Known rows, with every way that one mark hangs from another:
sidela(febefel): [-3.14 -0.91  1.84 -1.73  2.59 -0.26  0.69 -0.50 -2.65 -1.64  1.02  1.69
 -0.40  5.82 -1.23 -1.74  0.99  4.28 -1.10  1.45  2.87  0.54 -0.51  1.84
 -0.94 -2.88]
rela(sidela(bezu bopi)): [-3.24  0.02  2.03 -0.40  2.50 -1.12  1.04 -0.51 -1.84 -1.75  1.12  1.72
  1.59  3.20 -0.41 -1.45  3.81  5.89 -0.93  1.03  1.90  0.10  0.24  0.75
  0.20 -3.67]
rela(sidela(bopi febefel(tino) lanub)): [-1.51  1.09  2.11  0.00  2.18  1.56  0.59  0.08 -0.56 -1.49  1.40  2.38
  3.94  2.96  0.82 -0.78  1.40 -0.76 -0.28 -1.53  2.95  0.52 -0.11  0.17
  0.58 -4.33]
bopi(sidela(febefel(tino) gaposon lanub)): [ 0.03  0.75  1.72 -1.93  3.01  0.37 -0.13 -0.06 -1.59 -0.92 -0.30  0.96
  3.29  4.01  1.84 -1.10  2.27 -1.87 -0.30  0.09  2.86  2.04 -0.18  2.26
 -0.25 -4.42]
gaposon(tino(sidela(lanub))): [-2.45 -0.41  2.01 -0.82  2.20 -1.75  0.75  0.58 -2.20 -2.80 -0.69  1.42
 -0.36  5.28 -0.32 -1.51  3.00  3.11 -0.24  1.30  2.79  3.39  0.62  1.48
 -1.14 -3.86]
bopi(sidela(bezu febefel gaposon lanub tino)): [-0.59 -0.85  1.45 -0.14  2.38 -0.38 -0.34 -0.69 -1.19  0.45 -1.15  0.52
  2.39  2.55  2.96 -1.28  2.78 -0.96 -0.33  1.73  1.00  0.29  0.10  3.23
  0.60 -3.93]
tino(gaposon rela(sidela(febefel lanub))): [-1.60 -0.79  2.49  1.67  2.16  0.61 -0.11 -0.46 -3.06 -2.20 -0.37  2.47
  0.44  4.74 -2.58 -1.37 -0.05  0.30 -1.20  1.42  2.23  0.18  0.42  0.95
 -0.72 -3.71]
gaposon(tino(rela sidela(bopi febefel lanub))): [-1.44 -0.95  1.94  0.82  1.37  1.12  0.67 -0.23 -1.14 -1.81  0.06  2.73
  1.53  5.50 -1.16 -1.06  2.30 -2.25 -0.46  1.39  2.78  2.83 -0.05  1.10
  0.13 -3.53]
tino(sidela(bopi febefel gaposon lanub)): [-1.93 -1.21  1.95  1.05  2.31  1.40  0.10 -1.06  0.07 -0.82  0.09  1.52
  2.83  4.38  0.49 -0.75  3.62 -2.95 -1.16  0.04  3.71  1.19 -0.53  1.72
 -0.37 -3.90]
sidela(bezu bopi gaposon tino(rela)): [-2.91 -1.76  1.90  0.72  2.28  0.32  0.64 -0.87  0.57 -0.01 -1.75  0.66
  2.11  3.91 -1.08 -1.41  4.72 -0.44 -0.58  2.70 -0.23  0.05  0.39  3.45
  0.79 -3.29]
febefel(tino): [-2.79  1.03  2.04 -2.69  3.18 -1.09  1.09  0.60 -2.79 -2.86  0.52  0.76
  0.19  5.50 -0.98 -1.78  2.35  6.18 -0.38  0.59  2.51  2.21  0.74  2.07
 -1.16 -4.12]
febefel(tino(gaposon rela sidela(lanub))): [-1.04  0.67  2.39  1.22  2.62  0.07  0.57  0.17 -3.52 -3.20 -0.34  1.40
 -0.04  5.60 -1.79 -1.52  1.80  1.94 -0.75  1.32  3.24  2.84  2.35  1.89
 -1.08 -5.16]
bopi(sidela(febefel tino(gaposon rela))): [ 0.30 -1.75  1.71  0.85  2.17  0.07 -0.51 -0.14 -3.95 -2.16 -1.72  0.23
 -1.01  5.13 -1.15 -2.01  0.19  2.35 -1.13  3.86  1.78  1.07  0.94  1.75
 -0.02 -3.20]
bopi(sidela(bezu febefel lanub tino)): [-0.87 -0.05  1.47 -0.45  2.12 -0.46 -0.01 -0.42 -2.61 -0.68 -0.10  0.76
  0.77  2.86  1.87 -1.53  2.02  2.23 -0.19  1.61  1.41  0.42  0.65  2.60
  0.70 -3.86]
febefel(tino(gaposon)): [-2.22  0.21  2.37 -1.01  2.80 -1.17  0.70  0.34 -3.54 -3.51  0.01  0.78
  0.08  5.91 -1.07 -2.23  1.58  6.19 -0.57  1.67  2.39  1.46  1.15  2.50
 -1.51 -4.12]
gaposon(tino(rela sidela(febefel))): [-1.42 -1.41  1.78 -0.24  2.36 -0.44  1.01  0.08 -3.13 -1.83 -0.37  2.08
 -0.24  6.34 -1.83 -1.63  1.79  1.37 -1.15  2.66  2.99  3.06  0.46  0.73
 -0.68 -3.50]
bopi(sidela(lanub)): [-1.88  0.81  1.97 -2.40  2.65 -1.34 -0.06  0.08 -3.11 -3.29 -0.22  0.70
 -1.11  4.55 -0.96 -1.45  2.34  5.55 -0.39  1.11  2.83  2.56  0.10  2.27
 -0.90 -3.66]
gaposon(tino): [-3.33 -0.76  1.98 -2.65  2.33 -2.16  0.91  0.69 -2.15 -2.87 -0.64  1.25
 -0.44  5.82 -1.49 -1.92  2.22  5.10 -0.23  2.18  1.62  2.42 -0.29  2.19
 -1.47 -2.64]
febefel(tino(gaposon rela sidela(bopi lanub))): [-1.03  0.47  2.46  1.90  2.06  1.42  0.41 -0.10 -2.01 -3.34  0.29  1.63
  1.31  5.35 -2.00 -1.32  2.64  0.67 -0.55  1.07  3.25  2.92  1.89  1.76
 -0.55 -4.90]
sidela(bezu bopi febefel gaposon tino(rela)): [-2.18 -2.22  1.62  1.33  1.97  1.30  0.59 -1.19  0.80  1.11 -0.92  1.35
  3.28  3.90 -0.02 -1.29  3.27 -3.17 -0.83  2.42  0.13 -0.65 -0.25  3.30
  1.22 -2.99]
tino(rela sidela(bopi gaposon)): [-2.35 -1.27  2.01  0.78  2.72  0.69  0.61 -0.67 -1.14 -1.80 -1.16  1.01
  0.58  5.63 -2.72 -1.17  4.67  0.41 -1.65  2.04  3.13  2.61  0.63  1.43
 -0.47 -3.82]

Rows:
[-1.82 -0.24  1.63  0.01  2.50  1.81  1.05 -1.15  0.25  0.56  1.15  2.14
  4.98  4.21  0.62 -1.19  4.27 -3.15 -0.65  1.34  1.58  0.23 -0.08  2.76
  0.71 -3.93] -> sidela(bezu bopi febefel(tino(rela)) gaposon)
[-3.39 -0.82  2.04 -0.39  2.47 -1.43  0.36 -0.47  0.10  0.39 -1.87  0.48
  1.43  2.89  1.33 -1.44  4.02  0.67  0.03  1.15 -0.32 -0.33  0.51  4.17
 -0.15 -3.68] -> sidela(bezu gaposon lanub tino)
[-1.97 -2.62  1.84  2.91  1.28  1.43  0.40 -1.27 -1.29 -0.77 -0.18  1.77
  1.45  4.50 -0.99 -1.84  1.81  0.78 -0.80  3.40  0.53 -1.17  0.58  3.33
  0.85 -2.93] -> sidela(bezu bopi febefel tino(gaposon rela))
[-2.16 -1.54  2.09  2.85  2.02  0.07  0.59 -1.23 -3.19 -2.78  0.30  1.52
 -0.23  5.34 -2.94 -1.84  3.87  4.36 -1.35  3.62  2.79  1.29  1.86  2.17
 -0.43 -4.06] -> tino(gaposon rela sidela(bezu bopi))
[-3.05 -0.49  2.25 -0.32  2.13 -0.13  0.34  0.21 -1.56 -1.69 -1.86  1.02
 -1.90  4.56 -2.76 -1.47  1.42  1.81 -0.09  1.12  0.85  1.29  0.68  2.56
 -0.37 -3.30] -> sidela(lanub tino(rela))
[-1.98 -0.67  1.79  1.10  2.83  0.55  0.61 -1.32 -1.66  0.39  0.01  2.06
  1.76  4.54 -0.03 -0.97  3.49 -2.33 -1.13  1.49  2.76  1.15  0.93  1.81
 -0.16 -4.51] -> tino(rela sidela(bezu febefel gaposon lanub))
[-1.79 -1.35  1.93 -0.10  2.65 -0.92  0.48  0.30 -2.15 -0.76 -0.99  0.85
  0.08  3.51  0.48 -1.59  0.37  3.59 -1.39  1.00  1.81  0.04  0.34 -0.27
  0.18 -3.48] -> rela(sidela(febefel tino))
[-3.08 -1.25  1.81 -1.37  2.61 -1.92  1.15 -0.30 -1.18 -0.45 -1.31  1.70
  1.84  5.15 -1.12 -1.76  4.34  1.30 -0.53  3.02  0.16  1.38  0.04  2.84
 -0.74 -3.31] -> sidela(bezu gaposon(tino(rela)))
[-3.85 -0.15  2.03 -0.51  2.02  0.06  0.52 -1.17  0.97 -0.61  0.31  1.65
  3.20  3.52  0.24 -1.06  5.59 -0.46  0.01  0.54  1.20 -0.01 -0.50  3.87
 -0.26 -3.52] -> sidela(bezu bopi gaposon lanub)
[-2.62 -0.34  1.66  1.34  1.67  1.03  0.78 -1.43 -1.54 -0.86  1.90  2.21
  1.81  4.07  1.00 -1.15  3.62  1.40 -0.73  0.73  3.71  0.71  0.30  1.81
  0.26 -4.11] -> tino(sidela(bezu bopi febefel lanub))
[-0.82 -1.00  1.62 -1.82  3.13 -0.60 -0.15 -0.43 -2.30 -1.07 -0.69  0.66
  1.36  4.79  0.49 -1.59  2.72  1.66 -1.33  2.07  2.85  1.75 -0.52  1.88
 -0.71 -3.24] -> bopi(sidela(febefel gaposon))
[-1.26  0.99  2.68  0.53  2.72  0.02  0.47  0.51 -2.97 -2.94 -0.55  1.68
  1.02  4.60 -1.82 -1.43  1.14  1.85 -0.51  0.50  1.86  1.64  1.55  0.87
 -0.76 -4.80] -> febefel(tino(gaposon rela(sidela(lanub))))
[-1.13  0.46  1.67 -1.92  2.42  0.13 -0.22 -0.33 -3.31 -2.14  0.40  1.39
  0.12  4.21 -0.03 -1.37  1.28  2.77 -0.59  0.80  3.15  1.59 -0.33  1.87
 -0.42 -3.53] -> bopi(sidela(febefel lanub))
[-1.05 -0.29  2.18  0.98  2.29  0.71  0.48 -0.03 -1.67 -2.36  0.88  1.99
  3.47  3.95  0.23 -1.48  1.33  1.38 -1.08  0.45  2.82  0.22  0.42  0.04
  0.02 -4.05] -> rela(sidela(bopi febefel(tino(gaposon))))
[-1.62  0.62  2.27 -0.63  3.15  0.69  0.85  0.36 -0.85 -1.63 -0.61  1.43
  3.30  4.22 -1.34 -1.13  3.07 -0.43 -0.74  0.25  1.95  2.01  0.67  0.46
  0.04 -4.55] -> febefel(tino(rela(sidela(bopi gaposon))))
[-3.99 -0.01  2.08 -1.18  2.73 -1.36  0.62 -0.86 -0.50 -0.42 -0.21  1.30
  1.46  3.74  0.49 -1.31  4.79  1.51 -0.20  0.74  0.99  0.10 -0.24  3.98
 -0.88 -3.89] -> sidela(bezu gaposon lanub)
[-2.36 -0.16  1.99  0.70  1.62 -0.04  1.04 -0.29 -1.38 -1.89  0.09  2.37
  1.22  4.75 -1.16 -1.32  4.44  0.51 -0.07  2.05  2.00  2.94  0.77  1.81
  0.19 -3.87] -> gaposon(tino(rela sidela(bezu bopi lanub)))
[-1.94  0.58  1.95 -0.74  2.89  0.04  1.14  0.13 -2.16 -2.99  1.22  0.76
  1.15  5.06 -0.44 -1.51  3.43  4.60 -0.76  0.65  4.07  3.20  1.43  1.05
 -0.39 -4.61] -> febefel(tino(sidela(bopi)))
[-0.99 -0.45  1.99  0.52  1.97 -1.57 -0.35 -0.25 -3.17 -2.54 -1.38  0.17
 -0.45  3.30  0.77 -1.93  2.68  5.16 -0.04  2.85  0.97  0.57  1.50  3.28
 -0.16 -4.00] -> bopi(sidela(bezu lanub tino(gaposon)))
[-0.28 -0.62  1.79 -1.81  2.23 -0.41 -0.36  0.02 -1.09 -1.11 -1.30  1.37
  2.85  4.28  1.41 -1.25  2.41 -2.57 -0.21  1.24  2.03  2.35 -1.15  2.05
 -0.50 -3.39] -> bopi(sidela(febefel gaposon(tino) lanub))
[-1.82 -1.93  2.36  2.74  0.81  2.60 -0.36 -0.70 -0.32 -1.72 -1.24  1.96
  1.27  4.79 -1.93 -1.25  0.30 -2.96 -0.21  1.49  1.04 -0.47 -0.19  3.08
  0.63 -2.83] -> sidela(bopi febefel lanub tino(gaposon rela))
[-1.81  1.16  2.21 -1.71  3.31 -0.75  1.24  0.73 -3.05 -2.33  0.06  1.41
  0.60  4.78 -1.98 -1.47  1.87  3.94 -0.77  0.48  2.30  2.43  1.46  0.25
 -0.39 -4.66] -> febefel(tino(rela(sidela)))
[-1.26 -1.46  2.24  2.48  1.95  0.88  0.07 -0.92 -3.58 -2.34 -0.32  2.02
 -0.72  5.96 -2.46 -1.46  0.84  0.22 -1.30  2.20  3.39  1.37  1.21  1.85
 -0.96 -4.06] -> tino(gaposon rela sidela(febefel lanub))
[-1.49  0.58  1.43 -1.39  2.27 -0.30  0.16 -0.88 -3.48 -1.36  1.29  1.70
  0.91  3.52  1.12 -1.44  2.30  3.45 -0.41  1.35  2.64  0.74 -0.07  2.54
  0.00 -3.69] -> bopi(sidela(bezu febefel lanub))
[ 0.06  0.93  1.75 -0.20  2.36 -0.04  0.09 -0.49 -3.61 -1.85  1.20  1.62
  2.38  3.68  2.17 -1.66  1.87  2.19 -0.15  1.42  2.53  0.98  1.11  2.83
 -0.15 -4.46] -> bopi(sidela(bezu febefel(tino(gaposon)) lanub))
[-2.23 -2.55  1.72  2.37  1.18  0.43  0.29 -1.17 -1.15 -1.03  0.16  1.26
  1.83  4.10  0.36 -1.96  1.94  2.37 -0.73  2.97  0.80 -1.60  0.38  3.28
  0.58 -2.93] -> sidela(bezu bopi febefel tino(gaposon))
[-1.95 -1.71  2.02  0.41  2.32  1.04  0.02 -0.40  0.11  0.55 -2.26  1.29
  1.44  4.33 -0.59 -0.98  1.00 -4.91 -0.56  0.83  0.75  0.30 -0.37  3.06
  0.09 -3.41] -> sidela(febefel gaposon lanub tino(rela))
[-1.75 -0.91  1.94  0.99  2.56 -0.72  0.33 -0.35  0.10  1.24 -1.12  1.29
  3.33  1.97  2.98 -1.04  2.56 -1.68 -0.54  0.32  0.55 -1.24  0.44  1.52
  0.61 -4.26] -> rela(sidela(bezu febefel gaposon lanub tino))
[-1.89  0.60  1.78 -0.42  2.86  0.98  0.90 -0.87 -0.64  0.97  0.84  2.38
  4.27  3.71  1.29 -0.97  3.12 -3.69  0.02  0.10  1.35  0.53  0.31  3.42
  0.18 -4.63] -> sidela(bezu febefel(tino(rela)) gaposon lanub)
[-2.39 -0.88  2.31  2.67  1.50 -0.62  0.18 -0.35 -0.70 -1.67 -0.67  1.20
  1.92  2.14  0.55 -1.49  2.83  2.44 -0.12  1.09  0.52 -0.91  0.96  2.02
  0.57 -3.91] -> rela(sidela(bezu bopi lanub tino(gaposon)))
[-3.44  0.78  2.19 -0.78  2.76 -1.78  0.77 -0.20 -2.51 -1.37  0.62  1.97
  0.71  2.72  0.07 -1.31  2.94  5.14 -0.33  0.00  1.88  0.22  0.81  1.06
 -0.27 -4.23] -> rela(sidela(bezu lanub))
[-0.04 -0.56  1.75 -1.21  2.32  0.40 -0.25 -0.02 -1.31 -1.08 -1.60  1.75
  2.56  4.55  0.25 -1.17  2.40 -4.08 -0.22  1.79  1.77  2.59 -0.74  2.27
 -0.37 -3.35] -> bopi(sidela(febefel gaposon(tino(rela)) lanub))
